What can hang from each mark:
q290: q602
q22: q290 q468 q648
q648: q22 q277 q602
q570: q290 q468 q648
q468: q22
q277: q290

Every row comes from one small tree of marks. Brackets hold a mark, then the marks that hang from it, in the order of their numbers. Every link used is in the known rows. Which tree was each row made from?
Known rows:
[q648 [q22 q290 q468] q602]: [  0.3 -12.5   7.0 -18.1  24.1 -37.9 -36.7 -15.0 -36.3  -5.2  -2.2  20.2
  11.4  -2.2  44.6   2.3   9.9]
[q468 [q22 [q290 q602]]]: [-11.1   3.2  19.6  -3.2  17.1 -18.4 -43.9  -9.4  -6.8   6.7  16.7 -17.1
  -9.7   0.5  31.2  11.9  -4.3]
[q22 q648]: [  2.6  -9.6  -1.7   1.4  -7.8  17.1 -11.4  -8.4  -5.0  -1.3   1.4   2.8
  -2.0   0.5 -31.2   1.8   0.6]
[q570 q290 [q648 q602]]: [ -5.4  -2.0  -0.4   6.4   8.5 -25.0   8.8  12.3 -13.8 -13.5  -4.9   1.4
  -2.3   3.9   2.6   3.6   2.6]
[q22 q290 q468 q648]: [  0.0 -11.0   7.9 -11.0  -2.6   8.1 -47.2 -24.2  -5.9   9.0   1.1  -7.9
   4.9 -18.7   5.9   2.3   9.3]
[q22 [q290 q602] q468 [q648 q277]]: [ -4.3  -5.5   4.2 -15.4  25.8  -6.8 -63.0 -28.5 -13.9   8.3   2.8 -11.5
  -5.3 -18.5 -10.4   8.6  11.6]
[q290 q602]: [-11.6  12.9  -3.6   3.3  25.9 -13.4  -1.5   1.2  -1.9   6.9   4.3   7.2
  -7.7   7.5   8.5   6.8   3.5]
[q570 [q290 q602]]: [-17.1   6.5  -5.2  10.4  30.7 -13.3 -10.0   2.3   9.7   6.2   3.9  -1.5
  -4.8  -2.6  15.8   5.5   3.3]
[q570 q290 [q468 q22] [q648 q277]]: [ 17.3 -31.7   5.4   3.4   7.1 -35.7 -34.7   8.4  -7.6 -16.9   9.0 -24.2
  -9.4  -2.6 -17.3   1.9 -12.1]
[q648 [q277 q290] q602]: [  4.4  -5.6  15.1 -10.8  17.9 -13.6 -18.9   0.7 -26.6  -6.4 -10.6 -21.3
  -0.3   4.4  -0.2   1.7   5.0]
[q648 [q22 [q290 q602] q468] q277]: [ -0.6  -6.9  -3.7 -22.5  40.0 -44.1 -60.1 -19.7 -27.6  -0.9   2.8   0.9
   0.8 -10.7   9.8   5.5   7.6]
[q648 q22 [q277 [q290 q602]]]: [ -0.5  -0.4  -0.9  -9.5  35.0 -40.5 -37.0   2.3 -26.5  -3.1   1.3 -10.2
  -1.5  12.2 -15.4   4.4   0.7]
[q648 [q22 q468] q602]: [  3.8  -2.9  -1.0  -8.5  21.6 -44.3 -18.2  -8.0 -41.6  -9.4  -5.0  40.9
   8.0   8.1  23.4  -1.7   4.6]
[q277 [q290 q602]]: [-13.2  16.3   9.5   5.2  24.6 -17.5 -11.7   9.5  -1.4  15.6   2.2 -17.0
  -2.7  12.5  14.4   5.9   5.6]
[q22 [q290 q602] q468 q648]: [-10.8   1.7   5.0  -8.1  20.6  -3.0 -48.0 -23.2  -7.5  15.5   5.0  -1.1
  -2.2 -11.9  13.6   8.9  12.3]
[q570 [q648 q602]]: [  0.6   2.8   1.7  -1.0   2.1 -21.1  16.5  11.3 -24.4 -14.0  -4.6   7.1
  -4.6  13.1  -9.0   4.6   3.1]
[q277 q290]: [ -1.6   4.2  12.0   2.1   1.4  -5.5  -9.8   8.5   0.0   8.9  -2.7 -21.7
   4.2   6.6   9.0  -0.6   2.2]
[q570 q290 q468 [q648 q22 q602]]: [ 12.2 -36.6  -7.6   1.2  22.6 -48.5  -2.1  16.8 -23.1 -21.1   3.1  13.9
   5.7  12.6  13.1   2.1   0.4]
[q468 [q22 q290]]: [ -1.8  -7.2  22.3  -5.4  -4.7  -8.4 -42.6 -10.3  -5.9   1.8  12.5 -21.0
  -3.5  -5.9  23.8   6.2  -6.8]
[q648 q22 q602]: [  2.6 -10.8  -1.3  -7.1  18.5 -28.7  -6.3   0.3 -35.9 -15.5  -1.7  30.0
   5.3  14.7  10.0   2.5   1.5]
[q22 q468]: [  1.6   8.8  -0.8  -1.2   3.9 -15.9 -12.8  -7.9  -7.5   6.6  -3.4  14.7
   3.2  -6.8  12.9  -3.7   3.2]
[q570 q468]: [ 13.8 -27.5   0.1  -1.7   7.3  -3.6  -1.4   4.7   7.1   0.3   2.9  -5.7
   3.5   1.0  14.2  -1.8  -0.2]

Which tree is each row?
[ 16.8 -31.6  11.3   4.4  -5.3  -2.0 -33.2  -4.7  -8.0  -3.3  14.6  -2.5
  -5.1   7.6  -8.8   1.6 -10.6]
[q570 [q468 [q22 q648]]]
[  5.9 -25.6   7.5 -17.1  -0.8  22.0 -47.6 -22.2  -6.2  -3.9   1.8 -31.7
  -1.6 -18.5 -27.6   6.8   4.8]
[q22 q290 [q648 q277]]
[ -9.4  -3.2  19.8  -1.4   8.9  -2.1 -54.7 -17.6 -11.8   5.5  18.5 -12.9
 -11.4   0.0   2.9  13.8  -3.9]
[q468 [q22 [q290 q602] q648]]
[  0.4 -12.1   3.7  15.0  23.5 -45.7 -21.3  16.2  -2.7  -4.1  17.4  -8.6
 -12.0  11.1  12.9   8.3  -8.9]
[q570 [q290 q602] [q468 q22] q648]
[  7.4 -10.6  24.1  -1.6   0.7  -8.2 -52.0 -11.0 -38.2  -9.2   3.9 -12.1
 -10.3  10.0 -24.8   5.2  -7.6]
[q468 [q22 [q648 [q277 q290] q602]]]
[ 10.8 -10.4  -4.2 -17.7  29.3 -45.7 -36.2 -14.3 -50.4 -17.1  -8.9  30.9
   3.7   1.3  -1.7  -1.6   3.3]
[q648 [q22 q468] q277 q602]
[  0.3 -24.2   6.4  14.8  24.4 -13.5 -42.9  -2.3   1.3   2.6  18.6  -1.3
  -9.7   4.8   9.6   7.1  -7.6]
[q570 [q290 q602] [q468 [q22 q648]]]
[  3.2  -7.5  16.8   4.4  -3.8  -2.4 -32.7 -11.2 -30.9  -9.4   7.2  12.4
  -9.0  12.1 -10.8   5.3  -8.3]
[q468 [q22 [q648 q602]]]
[ -1.3 -13.4  14.6 -13.4   6.7   3.1 -42.2 -25.2 -22.4   3.0  -3.8   2.0
   4.6 -12.6  19.3   4.6  12.7]
[q22 q290 q468 [q648 q602]]
[  2.4  -2.4   3.5  -1.7   5.4  -4.5 -23.0 -17.0 -29.1  -1.2  -6.5  27.2
   0.9   0.6  -4.1  -0.1   7.5]
[q22 q468 [q648 q602]]
[ -3.4  -9.0  17.2  -8.3  12.7  -3.8 -69.0 -22.8 -17.6  -1.2  16.0 -22.8
 -15.4  -5.0 -16.2  13.4  -4.0]
[q468 [q22 [q290 q602] [q648 q277]]]
[ -1.5 -13.3  -2.6 -21.1  36.6 -29.4 -48.8 -12.1 -21.4  -7.3   7.3 -10.2
  -1.6  -5.6  -0.6   9.1   4.1]
[q648 [q22 [q290 q602]] q277]
[ -7.6   1.8  -1.5 -14.0  33.3 -40.8 -42.9 -13.4 -19.2   6.3   5.8  14.7
   4.9  -2.9  34.7   6.3   8.3]
[q648 [q22 [q290 q602] q468]]
[ -4.8  -3.1 -17.6  -0.5  35.1 -52.7 -23.6   8.3 -21.7 -17.0   4.4   2.1
  -8.0   5.2 -33.6   8.2  -0.6]
[q570 [q290 q602] [q648 q22 q277]]
[ -0.4   5.5   3.6  -4.2  21.2 -15.1 -50.9 -14.8 -21.3  10.5  -2.9  -8.6
  -5.9  -1.6 -26.4   2.1   7.3]
[q22 q468 [q648 [q277 [q290 q602]]]]
[  1.4   6.2  -0.9 -11.2  38.2 -55.0 -49.5  -5.0 -33.5   2.8  -1.0   4.6
   1.0   6.5  -3.0   1.0   3.8]
[q648 [q22 q468] [q277 [q290 q602]]]
[  6.8 -14.6  11.9  -7.6   8.4   5.1 -31.3  -7.9 -28.8  -6.6  -7.8 -15.3
  -3.0   5.2 -30.2   3.1   4.7]
[q22 [q648 [q277 q290] q602]]
[  8.9  -9.9   1.6 -10.7  10.9  -6.5 -37.7 -23.1 -35.9  -8.5  -8.2  17.6
  -3.1  -7.2 -23.1  -0.6   6.6]
[q22 q468 [q648 q277 q602]]
[-12.5   9.4   7.0  -9.9  29.1 -22.9 -34.7 -15.0  -2.0  16.7   3.1  -8.1
  -0.3 -13.0  42.1   7.0  12.3]
[q22 [q290 q602] q468]
